What can hang from each mark
k549: k520 k641
k81: k154 k906
k154: k81 k597
k937: k506
k906: k81 k506 k597
k941: k520
k506: k937
k520: k517 k597 k941
k597: k520 k906

Known rows, with every way that one mark hangs from another
k597(k520(k517 k941) k906(k81 k506)): [-0.555  1.685 -0.820 -1.235 -3.834  2.465  3.882  1.991 -1.551  0.891
 -0.438 -0.424  0.446  1.161 -1.728 -1.879 -1.810 -8.178 -4.309  1.645
 -1.080  0.948 -2.043 -0.845  2.649 -2.571 -2.447  1.706 -2.253 -0.774]
k549(k520 k641): [ 0.816  0.542  1.978 -2.396  1.003  2.752  1.615  0.449 -2.348  0.983
 -0.430 -0.334  2.437  1.920 -1.659 -2.636 -2.370 -1.338 -3.845 -1.485
 -1.453  1.568  0.081 -0.632  0.241 -2.950  0.307  0.416 -1.840  2.269]
k941(k520(k517 k597(k906(k506(k937))))): [-0.893  1.257 -0.736 -2.389 -2.503  3.889  1.968  0.672  0.586  3.154
 -0.010  0.941  0.162 -0.272  2.858  1.416 -2.437 -5.221 -4.905  0.806
  1.012 -1.159 -2.817 -2.767 -0.871 -0.011 -1.059 -0.078 -4.385 -0.075]
k549(k520(k517 k597 k941) k641): [-2.006  2.921  1.827 -2.248 -0.013  1.906  1.458  2.549 -3.392  4.193
  0.764  1.933  0.699  0.019 -2.797 -0.165 -0.985 -4.374 -5.751 -3.141
 -0.553 -2.145  0.382 -2.408 -0.005 -2.941 -2.272  0.844 -2.514  1.388]
k597(k520 k906(k81(k154))): [-1.397  2.450 -0.532 -0.927 -2.363  2.664  3.079  1.682 -1.428 -0.593
 -1.410 -1.720  1.569  3.263  1.068 -3.285 -2.588 -3.561 -4.143  1.203
 -0.086  2.787 -2.374 -0.892  2.918 -0.483 -2.838  0.880 -1.201  1.260]
k549(k641): [ 0.640  1.112  1.501 -2.770  0.152  2.197  1.723 -0.516 -1.596  1.357
 -1.283 -0.552  2.046  1.385 -2.168 -2.127 -2.298 -1.242 -3.200 -0.036
 -0.684  2.089  1.062 -1.087 -0.009 -2.102  0.310  1.561 -2.947  2.293]
k941(k520(k597)): [-0.278  0.616  0.638 -2.781 -1.022  2.875  1.986  0.451 -0.359  3.756
 -0.348 -1.351  2.355 -0.236  1.096  0.779 -2.443 -1.648 -3.784 -0.577
  1.852 -1.363 -1.915 -2.864 -0.683 -0.752 -2.109 -1.615 -4.332  1.511]
k520(k517): [-0.695  1.238  0.442 -1.755 -0.728  2.419  2.112 -0.298 -0.750  1.420
  0.355 -0.273  0.793  1.073 -2.457  0.694 -1.048 -2.501 -3.769  0.603
  0.087  0.751  0.990 -1.463 -0.975 -1.538 -1.490  1.633 -3.127  0.430]
k906(k81 k506 k597(k520(k517))): [ 0.806  0.360 -2.688 -4.157 -1.177  2.521  3.865  1.740 -3.103 -0.281
 -2.287 -0.448  2.060  1.185 -1.742 -1.180 -2.947 -6.228 -3.733  1.332
 -0.970  2.087 -2.245  0.055  1.853 -2.176 -0.264  1.855 -2.520 -0.951]
k81(k154 k906(k506(k937) k597(k520(k941)))): [-1.139 -0.349 -0.167 -1.188 -2.811  3.643  0.723  2.133 -4.272  0.571
 -1.333 -1.591 -0.133  2.808 -4.305 -0.331 -5.132 -4.790 -6.640  1.680
  0.400  3.060  1.065  0.212  2.803  0.282 -0.849  2.142 -1.449 -0.134]
k937(k506): [ 1.429  0.096  1.965 -2.288 -0.418  2.689  1.843  1.023 -0.786 -0.056
 -1.297 -1.247  2.052  0.765  0.332 -0.580 -2.463 -2.380 -3.722  1.447
  0.312  0.895  0.785 -0.307  1.098 -1.675 -2.346  1.608 -3.034  1.374]
k520(k517 k597(k906(k81(k154) k506)) k941): [-2.136  5.519 -2.006 -1.761 -2.464  0.759  1.850  2.581 -3.188  3.517
 -0.107  0.588 -0.877  1.526 -0.458  1.092 -0.187 -7.489 -5.780  0.982
 -1.048 -0.722 -1.538 -2.081  2.416 -2.925 -4.573  1.470 -2.872 -0.707]
k154(k597(k906)): [-0.234  0.716  0.070 -1.407 -3.262  3.395  2.154  0.845 -0.789 -0.401
 -0.973 -1.306  0.399  0.021  0.763 -0.822 -2.115 -1.853 -3.700  2.177
 -1.077 -0.507 -1.459 -0.596 -0.920  0.219 -1.348  0.098 -3.563  0.951]
k506(k937): [ 0.911 -0.244  1.391 -1.291 -2.582  3.981  2.069 -1.396  0.374  1.704
  0.653 -1.351  1.675  1.737 -1.503 -1.362 -2.226 -1.372 -3.884  0.132
  1.799  2.448 -0.093 -1.198 -1.591 -0.188 -1.231 -0.008 -3.139  2.027]
k906(k506): [ 2.177  0.104  0.090 -2.064 -0.928  2.607  1.870 -0.001 -1.683  1.105
 -0.771 -2.308  1.917  1.344 -1.536  0.772 -2.460 -2.546 -2.922  2.007
 -0.445  2.224 -0.195 -0.419  0.460 -2.691 -0.642  0.850 -2.759  0.373]
k520(k517 k597): [-1.241  2.425 -0.205 -2.593 -1.151  2.073  2.056  0.894 -1.204  2.609
  0.114  0.096  0.819  0.306 -0.677  1.747 -1.341 -2.937 -4.343  0.004
  1.206 -1.007 -0.368 -2.434 -1.231 -0.883 -2.663  0.246 -3.431  0.720]
k941(k520(k517)): [-1.314  0.210  0.566 -2.080  0.044  2.847  1.925 -0.995  0.413  2.736
  0.439 -0.206  1.150  0.156 -0.984  0.962 -1.263 -2.418 -3.750 -0.082
  0.577 -0.618  0.112 -2.395 -0.596 -1.471 -0.969  1.121 -4.239  0.489]
k520(k517 k597(k906(k506(k937))) k941): [-1.060  2.829 -0.164 -1.073 -4.415  3.139  2.060  1.589 -0.983  3.603
  0.969  0.973 -1.036 -0.252 -0.715  0.991 -1.269 -6.588 -5.686  0.904
  1.089 -1.106 -1.113 -1.966 -0.501 -0.547 -2.776  0.953 -3.717 -0.082]
k597(k520 k906(k81 k506(k937))): [ 1.814 -0.160 -0.661 -1.823 -4.327  4.350  3.959  0.386 -0.009 -0.560
 -1.073 -1.569  1.991  2.615  1.044 -3.782 -3.871 -5.632 -3.721  1.664
  0.174  3.808 -3.802 -0.527  1.463 -0.720 -0.958 -0.318 -2.039  0.873]
k549(k520(k517 k941)): [-0.936  1.082  1.797 -0.319 -1.018  2.773  1.918  1.143 -1.997  2.810
  2.129  0.201  0.411  0.745 -4.115  0.127 -0.542 -4.175 -5.086 -1.391
 -0.300 -1.074  0.900 -1.142  0.060 -2.756 -2.675  1.020 -2.346  0.473]
k906(k597): [ 1.235  0.142 -0.677 -2.752 -1.043  2.686  2.140  0.369 -2.344  0.506
 -1.194 -1.612  1.774  0.677 -1.567 -0.988 -2.310 -1.927 -3.505  1.456
  0.316  1.126 -0.058  0.244 -0.168 -0.637 -0.265  1.045 -3.554  0.885]
k941(k520(k597(k906))): [-0.745  1.356  0.004 -1.905 -2.229  2.956  2.243  1.108  0.118  2.558
 -0.736 -1.102  1.383 -0.130  3.381 -0.207 -2.511 -3.059 -3.785  0.895
  1.190 -2.032 -2.886 -2.344 -0.035  0.097 -2.184 -1.362 -4.378  1.267]
k941(k520(k517 k597(k906(k81(k154) k506)))): [-1.883  3.963 -2.702 -3.051 -0.733  1.483  1.828  1.421 -1.615  3.084
 -1.163  0.364  0.491  1.446  2.754  1.456 -1.144 -5.939 -5.045  0.974
 -1.115 -0.651 -3.258 -2.831  2.031 -2.421 -2.940  0.470 -3.567 -0.539]
k520(k597(k906(k506))): [ 1.066  2.060 -1.065 -2.115 -2.508  2.499  2.163  1.992 -1.644  0.959
 -1.365 -1.539  0.891  0.652  2.090  0.819 -2.629 -3.943 -3.652  2.910
 -0.105  0.104 -2.520 -1.004  0.473 -1.097 -1.879 -0.400 -3.138  0.217]
k154(k81(k906(k506)) k597(k520(k517 k941))): [-0.935 -0.395  0.230 -2.652 -2.754  3.444  2.504  1.881 -3.173 -0.871
  0.248 -0.212 -1.317  1.546 -5.020  1.224 -3.540 -5.888 -5.273  1.260
 -2.169  1.394  0.193 -0.283  0.888 -2.228 -2.460  0.233 -2.878 -0.526]

Rows
[-0.180  3.965 -1.819 -2.303 -3.598  1.444  3.034  1.758 -1.745  3.136
 -0.122  0.167 -0.127  0.286 -0.726  0.324 -0.403 -8.131 -4.665  1.220
 -0.975 -1.436 -2.445 -1.934  1.271 -2.938 -3.816  0.236 -3.560 -0.551]  k520(k517 k597(k906(k81 k506)) k941)
[-0.295  1.599 -1.425 -2.506 -1.596  2.188  2.724  2.924 -4.957  1.660
 -1.910 -1.807  1.842  1.710 -2.740 -1.920 -2.753 -5.655 -4.855  0.616
 -0.268  2.818 -1.059  0.025  4.166 -2.658 -2.348  2.144 -1.784 -0.269]  k906(k81(k154) k506 k597(k520(k941)))
[-1.368  0.589  0.565 -1.730 -4.042  4.075  2.478  1.392 -2.477  2.433
 -0.446 -1.006  1.306  1.437 -2.493 -1.619 -3.053 -4.255 -5.967 -0.868
  0.019  2.712 -2.020 -1.557  1.816 -1.581 -3.118  0.524 -1.815  0.429]  k906(k81(k154(k597(k520(k941)))) k506(k937))
[-3.006  2.076 -0.623 -2.114 -2.031  2.269  2.462  2.553 -3.558  2.098
 -0.876 -0.155  0.330  0.794 -3.410  0.320 -1.749 -5.452 -5.656 -0.227
 -1.526  0.807 -0.863 -1.710  2.441 -2.796 -3.521  2.320 -1.828 -0.948]  k906(k81(k154(k597(k520(k517 k941)))) k506)
[-0.505  4.626 -1.493 -1.621 -3.122  1.128  1.849  2.575 -3.212  3.148
 -0.622 -1.190  0.258  1.656  0.277 -0.134 -1.093 -6.211 -5.195  1.329
 -0.753  0.280 -2.195 -1.508  2.946 -2.880 -4.624  0.079 -2.481  0.056]  k520(k597(k906(k81(k154) k506)) k941)
[-1.242  2.571  0.920 -3.371  1.150  2.179  1.560  1.971 -2.869  2.367
 -0.247  1.697  1.550  0.995 -1.011  0.027 -1.752 -2.909 -4.858 -2.446
 -0.811 -1.129 -0.491 -2.153 -0.709 -2.457 -1.149  0.453 -2.180  1.463]  k549(k520(k517 k597) k641)
[-2.138  2.314 -0.128 -0.969 -1.996  2.919  1.128  1.488 -2.044 -0.061
 -1.163 -1.158 -0.236  1.211  1.003 -0.073 -1.745 -0.924 -4.773  2.027
 -1.095  0.280 -0.664 -0.866  0.323  0.337 -2.161  1.332 -2.784  0.749]  k81(k154(k597(k906)))
[-0.469  2.264  2.277 -2.200 -0.441  2.300  1.520  2.407 -3.545  3.956
  0.294  0.159  1.817  0.278 -2.261 -1.760 -1.993 -3.190 -5.076 -2.928
 -0.109 -1.044 -0.292 -1.993  0.456 -2.778 -2.156 -0.338 -2.292  2.320]  k549(k520(k597 k941) k641)
[-2.239  3.713  1.281 -1.471 -1.297  2.108  1.717  3.289 -2.790  2.832
  0.441  2.356 -0.277  0.106 -0.948 -1.291 -1.110 -5.564 -5.714 -1.674
 -1.265 -2.643 -0.469 -2.014  0.431 -1.946 -2.008  1.012 -2.613  1.259]  k549(k520(k517 k597(k906) k941) k641)
[-2.444  3.725  0.096 -0.804 -3.463  2.106  2.220  2.238 -1.301  3.137
  0.728  0.414 -0.974 -0.697 -0.979  0.677 -0.557 -5.662 -5.092  0.783
  1.016 -2.868 -0.454 -2.158 -0.082 -0.516 -3.592  0.914 -3.750  0.416]  k520(k517 k597(k906) k941)
[-2.115 -0.107  1.020 -2.071 -3.093  3.626  2.699  1.379 -2.522 -0.827
  0.777  0.036 -1.388  1.568 -5.013  0.109 -2.958 -4.878 -5.652  0.357
 -1.161  0.668  0.524 -0.851  0.090 -0.857 -3.038 -0.352 -3.093  0.572]  k154(k81(k906) k597(k520(k517 k941)))
[ 0.056  4.168 -2.364 -2.490 -2.004  1.525  1.902  2.092 -2.639  1.650
 -1.581 -1.315  1.165  2.648  2.322  0.120 -1.768 -4.854 -4.374  1.945
 -0.984  1.338 -3.093 -1.312  2.220 -2.159 -3.426 -0.195 -2.292  0.258]  k520(k597(k906(k81(k154) k506)))
[-1.186  0.828  1.661  0.432 -4.182  3.422  3.152  2.440 -1.182  0.564
 -0.218 -2.005  0.702  0.433 -1.233 -2.799 -2.955 -4.267 -4.071  1.570
  1.330  0.322 -0.742 -0.681  1.792  0.138 -2.646  1.069 -2.289  1.046]  k597(k520(k941) k906)
[-1.503  2.923 -1.712 -2.960 -2.195  2.140  3.209  0.218  0.654  2.753
 -0.367  0.476  0.990  0.165  2.458 -0.675 -0.968 -5.877 -4.111 -0.037
 -0.069 -2.348 -3.894 -3.040 -0.071 -1.146 -2.804 -1.176 -4.623  0.711]  k941(k520(k517 k597(k906(k81))))
[ 3.629 -1.201 -1.390 -3.842 -1.867  4.013  1.918 -0.998 -2.354 -1.423
 -0.165 -1.086 -0.057  3.617 -2.707 -0.366 -4.149 -4.263 -4.494  2.267
 -1.195  4.809 -0.176  1.513 -0.185 -1.356  0.105 -0.955 -3.710  0.929]  k154(k81(k906(k506(k937) k597)))
[-1.871  1.450 -0.026 -2.881 -0.511  2.465  1.868  0.510 -0.209  3.852
  0.083  0.258  1.294 -0.546  0.412  1.914 -1.595 -2.961 -4.253 -0.810
  1.549 -2.262 -1.301 -3.457 -1.012 -0.914 -2.171 -0.272 -4.342  0.706]  k941(k520(k517 k597))
[ 2.614 -0.665 -0.938 -2.888 -1.914  3.829  2.035  0.030 -2.092  1.118
 -1.072 -1.238  1.568  0.883 -1.534 -0.409 -3.193 -3.032 -4.014  1.645
  0.429  2.886 -0.746  0.255 -0.361 -0.908  0.804  1.056 -3.476  0.450]  k906(k506(k937) k597)
[ 1.363  2.971 -1.419 -2.110 -4.236  1.673  2.933  1.890 -1.949  2.854
 -0.393 -1.449  0.896  0.535  0.091 -1.062 -1.433 -7.110 -4.107  1.543
 -0.558 -0.497 -3.135 -1.421  1.627 -2.669 -3.752 -1.026 -3.486  0.320]  k520(k597(k906(k81 k506)) k941)
[ 0.251 -0.862  1.132 -2.927 -1.933  4.485  3.800  1.480 -1.879 -1.310
 -0.098 -1.178  1.407  1.382 -0.625 -1.613 -3.312 -1.348 -3.732 -0.201
  0.145  2.702 -1.871 -0.472 -0.425 -0.871 -2.402 -1.474 -2.982  1.578]  k154(k81 k597(k520))
[-1.648  2.415 -1.927 -2.628 -1.049  1.824  2.709  3.074 -4.885  1.783
 -1.444 -0.205  0.675  1.495 -3.408 -0.642 -1.887 -6.776 -5.521  0.466
 -0.668  1.833 -0.432 -0.564  3.732 -2.688 -2.447  3.377 -1.980 -1.229]  k906(k81(k154) k506 k597(k520(k517 k941)))
[-2.245  1.649 -1.479 -3.140 -1.004  2.674  2.486  2.013 -3.227  0.378
 -1.847 -0.149  1.230  1.775 -1.109  0.672 -2.419 -4.042 -5.044  0.284
 -1.943  2.014 -1.867 -1.510  1.838 -2.284 -2.062  1.898 -1.550 -0.798]  k906(k81(k154(k597(k520(k517)))) k506)
[ 1.622  1.395 -2.172 -3.208 -1.233  2.839  1.916 -0.115 -2.897  1.482
 -1.210 -0.986  1.737  2.915 -1.159 -1.214 -2.270 -4.004 -4.864  0.683
 -0.451  4.417 -1.508  0.003  1.376 -1.970 -0.881  1.159 -2.770  0.402]  k906(k81(k154) k506(k937) k597)
[-0.399  0.393 -0.595 -2.136 -4.182  3.811  4.082  1.732 -0.820 -1.427
 -1.830 -1.606  1.756  0.946  1.197 -3.464 -3.177 -3.750 -3.424  1.325
 -1.008  0.657 -4.080 -0.919  0.777  0.128 -1.802 -0.824 -2.548  1.179]  k154(k597(k520 k906(k81)))
[-2.239  2.269 -0.521 -2.127 -1.654  2.626  2.151  1.216  0.326  2.739
 -0.268  0.434  0.259 -0.548  2.514  1.082 -1.478 -4.021 -4.417  0.647
  0.780 -2.877 -2.102 -2.902 -0.555  0.072 -2.171 -0.163 -4.561  0.426]  k941(k520(k517 k597(k906)))
[ 1.510  0.463 -1.239 -2.075 -3.280  3.148  3.945  1.486 -1.052 -1.161
 -1.832 -2.327  2.295  2.287  0.912 -3.082 -3.399 -5.562 -2.910  2.594
 -1.085  2.863 -3.627 -0.070  2.581 -1.765 -1.216  0.029 -1.773  0.216]  k597(k520 k906(k81 k506))
[ 3.199 -0.362 -0.491 -3.018 -0.770  2.708  1.746 -0.892 -2.285 -1.292
  0.179 -2.197  0.311  4.059 -2.828  0.559 -3.324 -3.726 -3.468  2.689
 -2.203  4.197  0.472  0.709  0.550 -3.222 -1.315 -1.250 -2.881  0.841]  k154(k81(k906(k506)))
[-0.021 -1.496 -1.529 -2.858 -2.412  4.089  1.870  1.054 -2.369 -1.127
 -1.849 -0.321  0.316  2.090 -3.155  0.363 -5.078 -5.301 -5.338  2.325
 -0.238  2.452 -0.080 -0.011  0.484  0.606  1.220  1.935 -2.212 -0.619]  k81(k906(k506(k937) k597(k520(k517))))
[ 1.440 -1.698 -1.532 -3.089 -1.762  3.101  1.916  2.002 -3.696 -1.857
 -3.082 -2.735  1.474  2.066 -2.444 -0.307 -5.767 -3.961 -3.941  3.587
 -0.849  2.433 -0.551  1.001  2.104 -0.390  0.833  1.083 -1.748 -0.450]  k81(k906(k506 k597(k520)))
[-1.434  4.485  0.084 -2.527 -1.770  1.393  2.673  2.395 -2.568  2.750
  0.341  2.189  0.486  0.970 -0.786 -2.969 -0.465 -7.288 -5.399 -2.407
 -2.086 -2.029 -2.059 -1.998  0.945 -3.149 -2.750 -0.002 -2.664  1.438]  k549(k520(k517 k597(k906(k81)) k941) k641)
[-1.506  0.652  0.982  0.051 -4.336  4.276  2.912  1.931 -0.670  1.354
  0.423  0.205 -0.488  0.497 -1.885 -0.941 -2.824 -6.566 -5.269  1.336
  0.955  1.119 -0.821 -1.156  1.050 -0.217 -1.615  2.346 -2.350 -0.211]  k597(k520(k517 k941) k906(k506(k937)))
[-2.875  1.680 -0.321 -1.362 -4.770  3.079  4.015  1.971 -1.021  0.341
 -0.423  0.150 -0.095 -0.248 -1.682 -2.343 -1.582 -6.334 -4.706  0.361
 -1.051 -1.115 -2.556 -1.764  0.879 -0.633 -3.105  0.829 -2.971  0.144]  k154(k597(k520(k517 k941) k906(k81)))
[ 0.397  1.789 -1.322 -3.076 -1.203  2.056  1.657  0.361 -2.977  1.271
 -1.605 -1.556  1.576  2.154 -0.802  0.619 -1.798 -2.552 -4.338  0.997
 -2.393  2.401 -1.660 -0.952  1.245 -3.229 -2.233  0.631 -2.472  0.043]  k906(k81(k154(k597)) k506)
[-1.363  0.057 -0.784 -2.604 -0.937  3.170  3.059  2.303 -2.592 -0.286
 -1.665 -0.216  1.325  0.265 -1.858 -0.661 -3.076 -3.548 -4.202  0.839
  0.954  0.866 -0.278 -0.358  0.503  0.205 -0.255  2.427 -2.676 -0.131]  k906(k597(k520(k517)))
[ 0.220  0.926  2.846 -1.385 -0.164  2.561  1.551  1.136 -2.985  2.786
  0.664 -0.232  1.755  1.112 -3.682 -2.896 -1.855 -2.933 -4.486 -2.022
 -0.975  0.506  0.989 -0.759  0.885 -3.443 -0.853  0.940 -2.191  2.069]  k549(k520(k941) k641)
[-0.128  1.874 -2.025 -3.377 -3.061  3.206  2.884 -0.251  0.980  3.222
 -0.040  1.028  0.873  0.707  2.627  0.025 -1.897 -6.754 -4.558  0.202
 -0.051 -0.538 -4.425 -2.860 -0.298 -1.249 -1.898 -1.193 -4.554  0.273]  k941(k520(k517 k597(k906(k81 k506(k937)))))
[ 1.846  0.449 -1.414 -2.622 -4.572  4.069  2.869 -0.758 -0.031  0.094
 -0.857 -1.018  1.054  1.253  0.911 -2.005 -2.445 -4.558 -4.082  1.619
 -1.908  1.848 -3.875 -0.629 -0.585 -1.012 -1.010 -0.940 -3.615  0.633]  k154(k597(k906(k81 k506(k937))))
[ 0.964 -0.306 -2.180 -3.882 -2.347  3.889  3.896  0.782 -1.869  0.213
 -1.539  0.359  1.929  1.680 -1.789 -1.864 -3.244 -6.177 -4.449  0.421
  0.126  3.244 -2.613 -0.395  0.707 -1.128 -0.131  1.317 -2.649 -0.209]  k906(k81 k506(k937) k597(k520(k517)))
[-0.814  0.270 -0.620 -2.268 -1.731  2.721  2.852  3.276 -3.985  1.440
 -1.243 -0.333  0.572 -0.587 -3.711  0.352 -2.789 -5.929 -4.691  1.336
  0.290  0.409  0.210 -0.137  1.869 -1.615 -0.740  3.146 -2.686 -1.179]  k906(k506 k597(k520(k517 k941)))
[-0.410  3.298 -0.991 -1.223 -1.848  1.783  2.110  0.202 -1.121  0.489
 -0.585 -1.560  0.869  3.355  0.623 -2.203 -0.963 -3.392 -4.113  1.561
 -1.028  2.299 -1.437 -0.740  1.825 -1.603 -2.792  0.656 -2.339  1.211]  k597(k906(k81(k154)))
